Every row comes from one small tree of marks. The marks that hang from a mark follow it in brackets, in the order of their numbers. Every link used is in the known rows. Which tree was each row made from?
Known rows:
z458[z355 z535 z727]:  50.1  19.4 -22.4   5.9  -2.5 -58.1 -63.1 -29.8  33.7 -79.8   9.6  25.5  57.6  25.2 -27.5  32.8  34.3 -44.9  13.9  23.2  41.6
z458[z355]:  37.4  35.8  -5.5  -8.6 -11.8 -34.5 -46.7 -32.0  27.8 -67.2 -11.9  11.1  21.1  24.5 -29.4  27.3  24.2 -15.3   6.4  12.7  40.2
z980[z727[z458]]:  29.5   3.2   7.4 -15.4  -1.9  -7.1 -42.4   3.4  21.3 -41.0  -9.6  15.3  19.7   9.4 -43.3 -27.8   7.2  19.4   4.5  25.3  33.9
z283[z355 z727[z279 z458[z535]]]:   9.6   8.3  11.2 -16.6  17.6 -22.2 -56.3 -40.0 -17.3 -56.9  -1.2  79.6  30.9  43.5 -25.0  50.0  -1.6   2.1   6.6   2.4  30.4
z458[z535 z727[z279[z355]]]:  47.9 -11.5 -25.0   8.8   8.2 -57.3 -74.9 -15.2  -3.0 -76.2   1.7  42.7  59.5  20.9 -18.5  54.2  48.8 -24.0  12.6  13.1  44.5
z279[z355[z458[z535 z727]]]:  63.5   8.6  -0.1  -8.8  -0.4 -50.1 -63.8 -23.0  15.3 -69.0  -4.7  50.4  50.7  13.6  -7.9  26.8  39.0 -23.2  34.5   0.4  30.9
z279[z535[z458[z355 z727]]]:  52.9  12.7  -4.9   1.6 -10.6 -50.8 -75.9   9.0  46.0 -75.7  16.8  25.8  32.2  14.5  11.9  27.9  19.7  -3.6  10.4  13.1  33.2
z283[z727]:  33.0  11.4   8.1 -30.5 -13.6 -23.6 -44.9 -52.2  11.2 -57.1  -1.9  37.7  -4.7  36.9 -21.2  11.0 -12.3   0.5  -5.6   4.9  46.0
z727[z458[z355 z535]]:  41.6  53.9 -15.7  -1.6   6.0 -30.7 -38.7 -29.3  16.1 -73.1  -2.2  11.2  45.6  20.6 -37.3  14.2  38.8 -11.3  20.0  22.0  26.6
z980[z727[z458[z355[z279[z535]]]]]:  38.6  41.7   4.3  -7.5   5.7 -27.0 -59.3  -4.8  58.7 -35.7  16.4  15.4  50.8   9.1 -37.9  -7.4  12.3  23.5   2.9   6.7  38.6
z355[z279 z458[z535 z727]]:  45.5   1.8  15.8   7.5  16.2 -61.9 -41.5 -25.9  47.0 -62.8 -12.2  22.9  47.1  19.8   4.6  57.9  36.6 -26.7   2.5 -11.8  20.5
z980[z727]:  33.2  11.8  11.0 -18.9 -10.5 -25.1 -58.6  -0.1  29.9 -40.1  -6.9  16.9  13.1  16.6 -32.0 -15.2  -4.0   1.8 -12.3  23.7  46.8
z727[z279[z535]]:  28.3  11.2  -9.7  -7.5   8.0 -55.3 -61.0 -12.8  18.7 -62.8   5.5  -6.7  26.5  18.9 -17.3  66.4  31.0  12.5 -16.5   5.3  42.3
z279[z355[z458] z535]:  60.2  39.1  11.5 -27.4  -4.6 -46.8 -72.1 -18.7  32.1 -59.2   8.6  26.2  36.0   8.9  -7.6  27.5  27.0  17.0  22.5 -12.7  37.2
z535[z279]:  24.6  17.7  21.8 -37.2 -13.7 -33.0 -41.4 -15.4   7.2 -65.6 -28.3  11.7 -10.6  41.0 -10.1  50.1  11.7 -11.2 -22.2  20.1  39.4
z279[z355 z535]:  53.0  38.9   6.3 -22.0 -17.2 -34.2 -81.2 -14.3  22.0 -65.7  18.2  19.9  28.2  15.6 -25.5  22.7  23.6  27.0   7.0  -0.2  60.6
z458[z355 z535]:  45.8  68.0 -14.0  -2.9  -3.6 -53.1 -59.6 -36.3  26.0 -71.7   1.6  13.6  44.0  29.0 -23.8  29.6  28.0 -36.1   1.1  21.8  40.9
z458[z727]:  34.5 -38.4   0.9  -2.8 -12.0 -33.5 -43.9 -13.3  21.8 -74.9 -11.0  13.4  15.7  21.4 -30.4  31.4  25.6  -9.1   3.2  14.1  42.5
z355[z279 z458]:  33.5  16.5  30.3  -3.6   8.1 -41.9 -27.7 -27.3  40.2 -50.3 -32.0  10.0  14.6  20.0   2.0  52.2  27.1  -3.0  -4.1 -21.6  19.7
z535[z279 z458]:  30.4  21.9  28.2 -26.0 -16.8 -28.7 -49.7  16.0   1.1 -67.1 -38.7  34.0 -23.6  37.9  36.0  39.7   8.8  -9.7 -20.1  24.5  23.8
z283[z727[z458[z355[z279[z535]]]]]:  40.1  41.9   1.3 -21.6   1.7 -24.8 -44.7 -55.1  41.0 -52.3  22.2  34.9  33.5  29.0 -28.1  18.8   2.9  22.5   7.5 -14.1  36.7

Write each row's tree:
 47.6  -7.7   7.7   0.3 -11.8 -43.6 -72.4  21.2  35.7 -73.8  10.8  17.8  15.5  13.8  14.6  28.3  15.2   9.8  -1.0  12.3  34.5 -> z279[z535[z458[z727]]]
  4.4 -16.3  18.8 -22.5  12.6  -8.8 -46.8 -35.5 -15.7 -53.6 -12.2  78.8  13.8  41.9 -29.2  48.2  -5.9  16.5  12.9  -3.8  30.5 -> z283[z355 z727[z279 z458]]
 35.0 -41.1  -6.3  17.5   1.3 -40.9 -54.1  20.8   4.6 -71.8 -25.2  35.9  12.2  16.7  23.7  47.2  30.7  -9.4   3.0  15.2  21.0 -> z535[z458[z727[z279]]]
 38.7  33.3 -17.4   3.6   8.3 -57.4 -72.2   4.6  24.0 -63.5   2.7  19.0  30.6  15.9  17.3  58.5  30.6   0.8  -3.0   9.9  25.8 -> z727[z279[z535[z458[z355]]]]
 45.8  27.9  24.3 -45.9  -8.3 -37.6 -51.4 -21.1   3.8 -58.0 -31.4  44.9   7.1  31.6   4.4  42.3  23.9 -11.3   9.3   2.6  26.8 -> z535[z279[z355[z458]]]
 56.0 -17.1   6.9 -13.7  -6.0 -37.5 -55.0 -19.6  17.3 -65.7 -16.8  47.8  32.0  10.4 -12.1  23.7  35.3  -8.3  37.5  -5.8  31.2 -> z279[z355[z458[z727]]]
 46.6  25.8 -13.7 -17.8  -2.4 -64.9 -62.8 -27.4  26.9 -79.3   1.8  33.4  46.6  40.3 -13.7  52.3  28.3 -54.6  -0.1  29.6  35.8 -> z458[z355 z535[z279] z727]
 20.9  17.1  18.4 -24.8  23.1 -52.8 -64.7 -48.8   2.3 -47.6  -7.8  89.1  30.9  45.5   4.3  67.2  -7.4 -26.8   6.8 -10.2  19.3 -> z283[z355[z458[z535]] z727[z279]]
 30.0  16.0 -15.4  -2.4  22.4 -33.2 -54.2   2.0   7.3 -40.7  -3.0  21.8  47.6  11.0 -33.6   4.3  23.9   1.2  -2.4  30.7  27.6 -> z980[z727[z279 z458[z535]]]
 43.9   0.8   6.9 -14.9 -14.4 -41.7 -59.4   9.8  18.4 -75.0 -24.1  52.9   7.1  34.7  31.9  43.6  16.6 -34.1   5.1  26.5  20.4 -> z535[z279 z458[z355 z727]]
 40.5  24.5 -20.5   2.4  17.1 -30.9 -55.2 -17.0 -21.1 -67.4 -10.4  32.1  53.3  15.4 -27.7  37.3  55.7   8.8  21.7  12.2  29.5 -> z727[z279[z355] z458[z535]]
 48.3  -6.5  -4.3  11.6 -11.9 -35.3 -59.2   7.4  26.9 -75.5 -15.1  42.3  19.6  17.9  15.3  20.0  23.2 -21.9  18.3  18.6  24.3 -> z535[z458[z355 z727]]
 41.2  43.7   8.3 -28.0  -1.3 -22.7 -48.9 -15.9 -12.4 -71.6 -14.0  33.4  28.6  30.6 -22.5  26.3  35.7   1.2   8.3  21.2  34.0 -> z727[z458[z535[z279[z355]]]]
 30.2  36.5   9.4 -24.7   5.2 -27.7 -33.8 -16.6  -1.8 -69.9 -16.7  10.6  18.1  32.8 -22.0  34.1  30.3  -5.2  -5.2  27.3  25.0 -> z727[z458[z535[z279]]]
 49.4  -3.5   0.4  -4.7  10.2 -62.7 -44.2 -24.4  30.7 -69.0  -8.5  21.9  42.3  18.3  -6.1  38.1  34.1 -36.0  17.4   7.7  16.7 -> z355[z458[z535 z727]]
 20.8 -36.5  38.5 -11.9   0.6 -34.0 -49.3  -8.8  24.1 -66.6 -23.2  56.4  18.6  27.8 -12.2  54.1  12.1 -14.9  22.4  -6.1  23.2 -> z283[z355[z458[z727]]]
 45.3  57.5  11.2 -32.3 -10.8 -43.3 -69.6 -21.8  -4.9 -71.4 -10.8  38.6  24.9  39.1  -7.8  40.6  24.3 -19.9 -10.2  21.7  48.5 -> z458[z535[z279[z355]]]
 51.4   9.0   2.9 -23.3  -9.7 -50.5 -73.5 -15.4   3.0 -79.1  -1.6  49.0  38.8  36.7 -11.0  45.4  30.9 -30.3   0.8  21.5  47.9 -> z458[z535[z279[z355]] z727]
 23.7 -11.3  -8.3  -6.7  15.9 -20.1 -45.3   6.2   7.8 -37.3 -13.0  18.4  30.4   9.5 -37.7   1.5  20.3  16.2   1.5  23.1  28.1 -> z980[z727[z279 z458]]
 41.4  73.3  -4.6 -26.3  -4.1 -57.6 -58.9 -33.8  19.4 -70.1  -7.4  23.5  33.0  43.7  -9.2  49.1  23.5 -47.3 -11.3  28.2  36.8 -> z458[z355 z535[z279]]
 41.8  72.9  -0.1   7.3   2.3 -53.0 -55.0 -37.8  38.9 -64.9  -2.2  15.5  49.9  29.6 -13.9  46.3  32.1 -29.3  -9.2   3.1  43.6 -> z458[z355[z279] z535]
 31.2  13.1  -8.2 -12.4   7.3 -50.4 -76.5   4.4  32.9 -35.7  15.3   9.9  35.7  11.9 -24.5  20.8   7.9  12.7 -20.3  19.3  45.0 -> z980[z727[z279[z535]]]
 49.6  52.7   1.2  -4.0 -11.7 -44.6 -74.0   5.3  40.4 -67.4  11.2  17.9  20.1  17.0  15.2  25.7  16.0   3.7   2.3  11.2  33.2 -> z279[z535[z458[z355]]]
 12.4   8.7  58.8  -8.5   5.1 -29.8 -44.9 -15.9  30.5 -51.7 -34.0  48.4  14.4  32.9   0.3  69.1   8.9  -0.7  -0.5 -26.7  25.9 -> z283[z355[z279 z458]]
 53.3  22.7  -9.2 -35.0   9.6 -53.3 -72.6 -50.5  12.6 -45.3  16.2  60.6  34.4  22.4  -2.1  40.3   6.6   9.7  14.3 -18.6  32.8 -> z283[z727[z279[z355[z458] z535]]]
 42.2 -31.6  -9.3  -4.4  20.1 -70.3 -49.4 -14.5  35.3 -60.6  -2.1  12.7  40.1  10.1  -3.5  66.7  38.5  -9.9  13.9  -5.0  15.8 -> z355[z458[z727[z279[z535]]]]
 34.8 -43.5  -7.4  -0.1  18.2 -59.6 -35.6 -18.1  20.5 -61.2 -24.8  21.1  28.7  12.9  -4.4  62.9  40.4 -22.2  19.5  -0.8  10.6 -> z355[z458[z727[z279]]]
